What can hang from each mark:
T: L V
S: Q
A: Q
V: T
P: Q
K: Q
Q: A K P S T
L: T

Every row comes from one small tree of marks. The marks that hang from a mark follow it in brackets, in alphabetical order. Every link used is in the known rows. Which tree was each row made from?
Known rows:
K(Q): [ 1.36 -0.19 -0.64 -0.61  1.57  0.09 -0.10 -4.02 -0.42  2.16  4.13  0.36
  0.17  1.69 -1.90 -3.21 -1.11  1.63  2.22 -0.14  3.77  0.23 -0.86  0.26
 -1.15  2.70 -1.39  1.10 -0.29  0.08  1.02  0.68 -0.46]
V(T): [ 1.33  1.44 -2.10  0.73  0.07  1.21 -1.22 -4.21 -1.92  1.12  4.53  1.34
  1.28  1.78 -3.29 -2.92 -1.17  1.04  2.67  1.30  4.20  2.09 -0.98  0.59
  1.04  2.08 -1.48  1.73  1.65  0.61 -0.58  2.67 -1.30]
K(Q(A P T)): [-1.18  0.01  1.10 -0.01 -0.03 -2.03  0.98 -0.48  1.78  1.52  0.69 -0.28
 -1.18  1.77 -0.77 -1.67 -1.30 -0.36  2.07 -0.55  3.15 -1.47 -1.17  2.65
 -2.21  0.98 -1.51 -1.71 -0.52  0.16  0.25 -2.40  1.10]
S(Q(A K P T(V))): [-1.79  0.97  1.11  1.56  1.34 -1.19  0.48  0.94  1.37 -0.65 -0.40  1.00
  0.53  0.63 -1.00  1.43 -0.30 -2.47  1.92  1.69  0.95 -1.31 -0.06  2.39
  0.18  0.15 -1.78 -2.08  0.01  2.27 -2.49 -3.56 -0.73]
K(Q(A T)): [ 0.01  0.98  0.91 -1.03  0.87 -1.99  0.67 -1.95  0.70  1.49  2.03 -0.33
 -1.55  1.80 -1.19 -2.59 -1.34  1.72  1.06 -0.51  3.92 -0.58 -1.30  1.90
 -1.85  1.45 -1.65 -0.99  0.06 -0.33  0.91 -1.18  0.92]
Q(A K P S T(L V)): [-1.74  2.13  1.38  0.55 -0.57 -0.55  3.04  1.06  1.32 -0.68 -2.62  1.44
  0.79  2.34  0.55  0.95 -1.90 -3.22  1.94  0.22  1.29 -1.25 -0.73  2.67
  0.54  1.22 -0.48 -1.97  1.87  1.72 -2.57 -1.49 -0.05]
T(L): [ 0.81  1.48 -1.68  0.27  0.07  1.46  1.20 -3.64 -1.07  0.48  3.00  1.53
  1.22  0.05 -2.07 -3.80 -0.42  1.03  2.27  0.53  4.29  1.18 -1.69 -0.30
  1.43  1.62 -0.44  2.28  1.54  0.62 -0.48  3.02 -1.94]
P(Q(A K S T(L V))): [-0.61  2.86  1.32  0.32  0.78 -0.95  3.86  0.82 -0.49  0.04 -1.27  0.98
 -0.91  1.76 -1.24  0.15 -0.78 -0.74  0.65 -0.23  2.02 -0.37 -1.10  1.46
  1.57  0.17 -1.37 -1.04  3.73  1.10 -1.71 -0.93 -0.49]
K(Q(A S)): [ 0.71 -1.22  0.80 -0.25  1.45 -1.11  0.39 -2.76  0.36  1.77  2.07  1.29
 -0.69  1.30  0.32 -2.14 -0.61  1.26  0.10 -1.27  2.60 -1.75 -1.42  1.03
 -2.29  2.03 -2.20  0.11 -1.00  0.13  1.48 -1.02  0.14]
P(Q(A K T(L V))): [-0.94  3.84  0.69 -0.27  1.09 -0.66  3.48  0.24 -0.87  0.49 -0.25  0.47
 -1.32  1.98 -2.83 -1.07 -0.90  0.23  1.97  0.30  3.12  1.01 -1.47  1.25
  2.34  0.17 -0.93 -0.44  4.24  1.32 -2.04  0.14 -0.54]
A(Q(K P)): [-0.49  0.30 -0.54  1.89  3.34  1.36 -0.71 -0.71  0.64  1.81  2.90  1.91
  1.44  0.00 -2.05 -2.53 -0.74 -1.38  3.11  0.68  0.20 -1.12 -0.88  0.62
  0.49  2.04 -2.84 -1.19 -0.18  1.11 -1.66 -1.97 -2.08]
S(Q(A K P T(L V))): [-1.75  1.92  0.66  1.16  0.37 -0.93  1.86  1.69  1.22 -1.33 -1.55  0.54
  0.68  0.38 -0.58  1.53 -1.04 -1.79  2.83  1.69  1.29 -1.14 -0.80  2.10
  1.74  0.67 -1.17 -0.83  1.27  1.72 -2.41 -1.81 -0.83]
Q(A K P S T(L)): [-1.67  1.85  2.09  0.98 -0.81 -0.56  1.95  1.61  1.61  0.08 -1.68  1.30
  0.49  0.73  1.49 -0.33 -1.27 -2.43  0.78  0.02  0.82 -2.37 -1.16  3.07
 -0.44  0.42 -1.51 -1.91  0.44  1.38 -1.85 -3.07 -0.70]
S(Q(K T)): [ 0.37  2.22  0.58  0.61  1.84 -0.76 -0.74 -0.78 -0.05 -0.22  2.54  0.84
  1.01 -0.65 -1.43 -0.57  0.12 -0.23  1.20  1.57  1.54 -0.87 -0.01  1.58
 -0.11  0.93 -2.25 -1.27 -0.58  0.90 -1.00 -2.72 -1.49]
L(T): [ 2.01  2.00 -1.98  0.21  0.63  0.34 -0.19 -4.45 -1.47 -0.02  3.81  2.02
  0.25  0.90 -3.61 -3.85  0.14  0.80  1.67  1.25  5.63  1.75 -0.06 -0.10
  0.55  1.57 -0.18  0.14 -0.55 -0.25 -1.69  2.27 -1.62]
Q(K S T(V)): [-0.01  3.12  0.68  0.07  1.16 -0.08  1.91 -1.60  0.03 -0.38  0.50  1.63
  1.81  3.04 -1.41 -0.21 -1.17 -2.19  0.79  0.97  1.81 -0.30  0.43  1.94
 -0.52  1.84 -1.14 -1.76  1.17  1.08 -2.19 -1.12 -0.33]
K(Q(A P S T)): [-0.81 -0.78  2.09  0.48 -0.11 -2.38  1.54 -0.25  2.22  1.00 -0.22  0.24
 -0.88  1.46  0.65 -0.27 -0.85 -1.05  0.62 -1.09  1.86 -2.73 -1.24  2.77
 -2.78  0.99 -2.07 -2.23 -1.01  0.08  0.63 -3.50  1.07]
S(Q(K)): [ 1.06  0.60 -0.55  1.07  2.86  0.81 -1.69 -1.96 -0.57  0.52  3.64  1.92
  1.88 -0.97 -1.55 -1.55  0.47  0.34  1.32  1.47  1.28 -0.35 -0.26  0.60
  0.16  1.02 -2.35  0.32 -0.95  1.38 -0.59 -1.79 -2.60]
P(Q): [ 0.80  0.47 -1.01  0.98  1.98  0.45  1.04 -3.27 -1.50  2.48  4.51  0.81
 -0.14 -0.51 -3.52 -3.58  1.23  1.09  1.24  0.05  3.70  0.95 -1.42 -0.96
  0.78 -0.17 -1.59  1.27  1.60  0.79 -0.13  0.89 -1.93]

Which tree is each row?
[ 0.00  0.17  0.45  1.65  1.59  1.11  0.19 -0.86  0.92  1.35  1.55  2.16
  2.19  0.44  0.04 -1.15 -0.26 -3.20  0.90  0.17  0.23 -1.59 -0.13  1.78
 -1.13  0.80 -1.66 -1.18 -1.19  2.04 -1.49 -2.62 -1.80]
Q(K P S)
[ 0.20  2.55  0.43  0.40  2.57 -0.33  1.53 -1.26  0.10 -0.51  0.47  1.95
  1.28  2.05 -2.46 -0.43 -1.01 -1.72  2.14  0.68  0.85 -0.91  0.12  0.79
  0.44  2.87 -2.90 -2.65  1.35  0.45 -2.27 -1.29 -0.41]
A(Q(K S T(V)))
[ 0.18  2.80  0.82  0.33  1.90 -0.40  1.22 -0.69 -0.75  1.93  2.81  0.41
 -0.22  0.66 -2.83 -2.51  0.11  0.15  0.91  0.35  2.42  0.20 -0.63  1.06
  0.14 -0.26 -2.05 -1.41  1.86  0.66 -1.16 -2.06 -1.46]
P(Q(K T))
[-1.03 -0.11  1.82  0.03 -1.34 -2.26  2.65  0.36  1.98  0.57 -1.48 -0.04
 -0.73  1.27  1.46 -0.47 -1.68 -0.64  1.56 -1.50  2.14 -2.55 -1.60  2.32
 -1.62  1.55 -1.29 -1.21  0.49 -0.46  0.29 -1.85  0.79]
K(Q(A P S T(L)))
[-1.13  0.39  0.91 -0.14 -1.14 -2.06  3.77 -0.10  1.93 -0.11 -2.63 -0.16
 -0.41  2.97  0.42  0.69 -2.04 -1.14  2.37 -0.80  2.73 -1.71 -1.25  2.13
 -0.55  2.11 -0.72 -0.46  1.63  0.31 -0.52 -0.56  1.35]
K(Q(A P S T(L V)))
[ 0.71  0.37 -0.04  0.89  3.33  0.71 -0.38 -1.78 -0.36  1.06  3.07  3.02
  1.56 -0.30 -1.36 -2.62 -0.30 -0.41  1.08  0.04  0.26 -1.50 -0.82 -0.31
 -0.29  2.76 -3.71 -1.38 -0.23  0.62 -0.90 -1.87 -1.62]
A(Q(K S))
[-1.01  2.02  0.23  1.28  0.80 -0.16  2.94  0.84  1.36 -1.29 -1.66  1.62
  1.61  1.40 -1.43  0.43 -1.60 -3.15  3.63  0.53  0.10 -1.77 -0.63  0.92
  1.63  3.03 -1.98 -2.00  2.12  0.26 -2.68 -1.09 -0.45]
A(Q(K P S T(L V)))
[-0.65  0.26 -0.68  1.93  0.47 -0.93  1.42 -1.44  1.30 -0.84  0.98  0.21
  1.15  0.18 -2.32  1.11  0.37 -2.30  2.80  1.62  2.12 -0.41 -0.23  0.92
  0.64  0.91 -0.86 -0.78  0.17  1.35 -1.91 -0.90 -0.42]
S(Q(P T(V)))
[ 0.42  0.92  0.07  1.19  1.21 -1.36  1.48 -2.31  0.47 -0.06  2.30  1.48
  0.85 -0.29 -1.86 -2.13  0.12 -0.11  0.79 -0.25  1.89 -1.44 -0.90 -0.04
 -0.78  2.50 -3.23 -1.87  0.35 -0.84 -0.70 -1.16 -0.31]
A(Q(S T))
[-1.64  1.33  1.22  1.10  0.16 -0.92  0.53  2.19  1.41 -0.81 -0.54  0.91
  0.24 -1.30  0.40  0.27 -0.53 -0.87  2.12  1.15  0.80 -1.94 -1.30  2.53
  0.89 -0.01 -1.98 -1.18  0.10  1.41 -1.53 -3.15 -1.47]
S(Q(A K P T(L)))
[-0.18  0.32  1.37  0.99  2.74 -0.18  0.81 -0.72 -0.59  2.61  2.14  1.97
 -0.63 -0.43 -0.80 -1.90  0.84  0.20 -0.88 -0.66  1.06 -1.03 -1.42  1.10
 -0.52 -0.51 -2.80 -1.11  0.86  1.70 -0.46 -2.63 -1.89]
P(Q(A K S))
[-0.52  1.84  1.23  0.62  1.57 -1.44 -0.54  0.14  0.32 -0.16  1.69  1.04
  0.29 -0.59 -0.64 -0.80  0.14  0.48  0.32  1.35  1.43 -1.37 -0.43  2.22
 -0.58  0.38 -2.71 -1.77 -0.63  1.51 -0.83 -3.76 -1.13]
S(Q(A K T))
[-0.81  1.19  0.46  1.34 -1.88 -0.66  2.93 -0.85  1.40 -0.40 -0.21  0.76
  1.50  0.15  0.42 -0.86 -0.49 -2.09  1.49 -0.15  2.10 -1.44 -1.28  1.57
 -0.23  1.12 -0.93 -0.66  0.95  0.34 -1.30 -0.85 -0.45]
Q(P S T(L))
[-0.55  0.41  0.88  1.90 -0.78 -0.79  1.67 -1.53  1.55  0.36  0.92  0.81
  1.42  0.38 -0.16 -0.86  0.01 -2.78  0.58 -0.05  1.94 -1.83 -0.66  1.69
 -1.61  0.52 -1.37 -1.96 -0.47  0.68 -1.18 -2.21 -0.09]
Q(P S T)
[-1.95  1.56  1.81  1.14  0.43 -0.66  2.01  0.58  1.42 -0.04 -1.34  1.58
  0.58  2.47 -0.28  0.71 -1.27 -3.72  0.72  0.30  0.79 -1.61 -0.06  3.04
 -0.95  0.25 -1.24 -3.12  0.31  2.16 -2.49 -3.00  0.03]
Q(A K P S T(V))
[ 0.13  2.63  1.18  0.25  0.78 -0.25  0.61 -1.05  0.01  0.32  1.46  1.57
  1.51  1.16 -0.30 -1.21 -0.72 -1.38 -0.09  0.33  1.48 -1.09  0.11  2.21
 -1.67  1.19 -1.89 -2.34  0.02  0.68 -1.31 -2.36 -1.05]
Q(K S T)
[ 0.76  1.37  0.62 -0.91 -0.90 -1.77  2.48 -1.84  0.43  0.02  0.31  0.00
  0.35  1.55  0.07 -1.45 -1.51  0.97  1.52 -0.91  3.09 -1.32 -1.13  1.05
 -1.03  2.67 -1.20  0.18  1.07 -1.34  1.04 -0.07  0.50]
K(Q(S T(L)))
[-1.71  0.57  1.64  1.63  1.42 -1.42 -0.72  1.39  1.63  0.06  0.64  1.17
  0.33 -0.92 -0.04  0.35  0.19 -1.49  1.02  1.23  0.34 -2.31 -0.26  2.87
 -0.85 -0.62 -2.74 -2.41 -1.40  1.73 -1.62 -4.78 -1.12]
S(Q(A K P T))
[ 0.16  0.27  1.70 -0.72  0.48 -2.34  1.40 -2.02  1.06  1.04  0.78  0.28
 -0.97  1.86  0.28 -1.32 -0.96  0.93 -0.24 -1.08  2.70 -2.00 -0.92  1.99
 -2.95  1.66 -2.18 -1.67 -0.50 -0.32  1.12 -2.29  1.20]
K(Q(A S T))
[-0.18  0.99  0.33  0.48 -0.44 -1.57  1.13 -0.94  0.05 -0.90  1.10  0.49
  0.13 -1.74 -0.36 -1.29  0.28  1.37  1.18  0.81  3.30 -0.82 -1.72  0.92
  0.89  0.63 -1.57  0.39  0.68  0.44 -0.42 -0.56 -0.88]
S(Q(A T(L)))
[-0.14  0.51  0.60  0.29  0.18 -1.31  1.26 -1.48  1.69  1.31  1.48 -0.66
 -0.05  1.92 -1.31 -1.53 -1.48 -0.99  2.90 -0.12  2.75 -1.15 -0.79  2.16
 -1.88  1.64 -1.14 -1.20 -0.47 -0.19  0.29 -1.76  0.69]
K(Q(P T))
[-0.74  1.99  0.70  0.54 -0.36 -1.58  4.66 -0.98 -0.51  0.22 -0.89  0.56
 -0.96  1.07 -1.64 -0.59  0.05  0.14  0.55 -0.41  3.59 -0.01 -1.99  0.42
  1.32  0.22 -0.89 -0.01  3.89  0.55 -1.32  0.74  0.24]
P(Q(A S T(L V)))
[ 0.47 -1.72  0.22  0.95  0.87 -0.60  0.61 -2.23  1.39  1.71  1.83  0.89
  0.69  1.22  0.03 -1.24 -0.74 -1.13  1.59 -0.71  1.65 -2.01 -0.86  1.20
 -2.33  1.89 -1.78 -0.16 -1.11  0.24  0.86 -1.63 -0.17]
K(Q(P S))
[-1.77  1.12  2.40  1.40  0.05 -1.05  0.86  1.03  1.84  0.50 -0.36  1.70
  0.36  0.83  0.86 -0.44 -0.77 -2.78 -0.32  0.17  0.33 -2.48 -0.59  3.51
 -1.91 -0.14 -2.19 -3.19 -0.86  1.57 -1.71 -4.32 -0.68]
Q(A K P S T)
[ 0.28  1.93  1.00  0.74  2.37 -0.71  0.19 -0.69  0.13 -0.06  1.57  1.83
  1.27  0.52 -1.22 -1.60 -0.50 -1.13  0.84  0.27  0.41 -2.13 -0.27  1.03
 -0.63  2.45 -3.64 -2.90  0.23 -0.12 -1.45 -3.01 -0.75]
A(Q(K S T))
[-1.72  0.49 -0.34  1.36 -0.71 -1.31  2.53 -0.06  1.28 -1.53 -1.32  0.29
  0.20 -0.25 -1.19  0.89 -0.37 -1.42  2.90  1.35  2.63 -0.68 -1.61  1.15
  1.91  0.55 -0.76 -0.04  1.28  1.20 -1.92 -0.08 -0.26]
S(Q(A P T(L V)))
[-0.83  1.48  0.56  1.56  1.91 -0.45  1.48  0.33  1.35 -0.33 -0.51  1.57
  1.50  1.74 -1.89  0.41 -0.92 -3.51  2.66  0.77 -0.05 -1.97  0.03  1.31
  0.19  2.55 -2.75 -3.33  0.84  0.79 -2.83 -2.80 -0.35]
A(Q(K P S T(V)))
[-0.76  2.60  1.87  0.36  0.48 -1.30  2.81  1.15 -0.31  0.96 -0.28  1.07
 -1.01  0.15  0.04 -1.26 -0.31  0.07 -0.36 -0.61  1.63 -1.41 -1.64  1.73
  0.40 -0.42 -2.07 -1.24  2.79  0.54 -0.93 -2.28 -1.10]
P(Q(A K S T(L)))
[-0.54  2.45  0.14  1.13 -0.76  0.19  3.00  0.36  1.23 -0.70 -2.07  1.04
  2.12  2.23 -0.44  1.06 -1.96 -3.62  2.35  0.70  1.14 -0.88 -0.42  2.26
  0.98  1.72 -0.48 -1.13  2.20  1.27 -2.71 -0.65 -0.52]
Q(K P S T(L V))
[-1.33  0.30  0.60  1.26  1.50  1.03 -0.67 -0.39  0.81  1.89  1.63  1.98
  0.43  0.58 -0.82 -1.95 -0.75 -1.64  1.70  0.65  1.11 -0.60 -1.04  2.41
 -0.47 -0.12 -1.74 -1.03 -0.82  2.17 -1.73 -2.03 -1.62]
Q(A K P)
[-0.80  0.55  0.06  1.58 -0.24 -1.09  2.35 -0.27  1.32 -0.69 -0.11  1.03
  1.26 -0.94 -0.50 -1.32 -0.52 -1.75  2.34 -0.22  1.04 -2.07 -1.81  0.36
  0.69  2.13 -2.18 -1.50  1.25 -0.70 -1.39 -1.11 -0.45]
A(Q(P S T(L)))
[-1.05 -0.43  1.42  0.05 -0.16 -2.22  2.66 -0.77  2.36  0.50 -1.52  0.22
 -0.71  3.23 -0.39  0.85 -1.45 -1.87  1.62 -0.58  2.35 -1.94 -0.53  2.53
 -1.80  1.77 -1.00 -1.95  0.49  0.60 -0.26 -2.01  1.93]
K(Q(A P S T(V)))
[-1.17 -0.41  1.43  1.32  1.54  0.59 -0.15 -0.11  1.02  1.55  0.86  2.46
  0.83  0.40  0.59 -1.05 -0.51 -2.37  0.01 -0.30  0.18 -2.23 -0.87  2.40
 -1.22  0.24 -1.99 -1.53 -1.07  2.25 -1.22 -3.38 -1.61]
Q(A K P S)
[-0.71 -1.94 -0.13  2.14  1.25 -0.33 -0.51 -1.32  1.04  0.61  2.55  1.41
  0.15 -2.39 -0.63 -1.08  1.17 -0.66  1.26  0.77  1.46 -1.51 -1.63  0.43
 -0.05 -0.42 -2.12 -0.05 -1.46  1.84 -0.60 -2.01 -1.41]
S(Q(A P))
[-0.54  1.91  2.22  0.77  1.69 -1.73  1.55  0.45  0.12  1.57  0.94  0.77
 -1.10  0.57 -0.79 -1.39  0.68 -0.11 -1.34 -0.72  1.11 -1.63 -0.80  2.17
 -1.03 -0.67 -2.85 -2.65  1.18  1.07 -0.61 -3.77 -0.70]
P(Q(A K S T))
[ 0.28  2.74 -0.02  0.36  0.81 -0.26  0.47 -0.27 -0.20 -1.01  1.27  0.75
  1.69 -0.74 -0.76 -0.77 -0.65  0.36  1.96  1.40  1.90 -0.64 -0.70  1.29
  1.20  1.28 -1.55 -0.25  0.89  0.41 -1.21 -1.30 -1.80]
S(Q(K T(L)))
[ 0.98  0.90  1.04 -0.38  0.26 -1.76  1.55 -2.42  0.69  0.67  1.72  0.28
  0.30  1.99 -0.28 -1.45 -1.08  0.16  0.85 -0.64  2.93 -1.51 -0.66  1.45
 -2.28  2.47 -1.70 -1.29 -0.32 -0.86  0.79 -1.37  0.61]
K(Q(S T))
[-1.83  1.98  1.66  1.06  0.82 -0.58  0.32  1.08  1.36  1.31  0.44  1.06
  0.21  1.11 -0.61 -1.26 -1.06 -2.02  1.14  0.65  1.53 -1.20 -0.71  3.47
 -1.23 -0.13 -1.80 -2.57 -0.47  1.46 -1.96 -3.46 -0.67]
Q(A K P T)
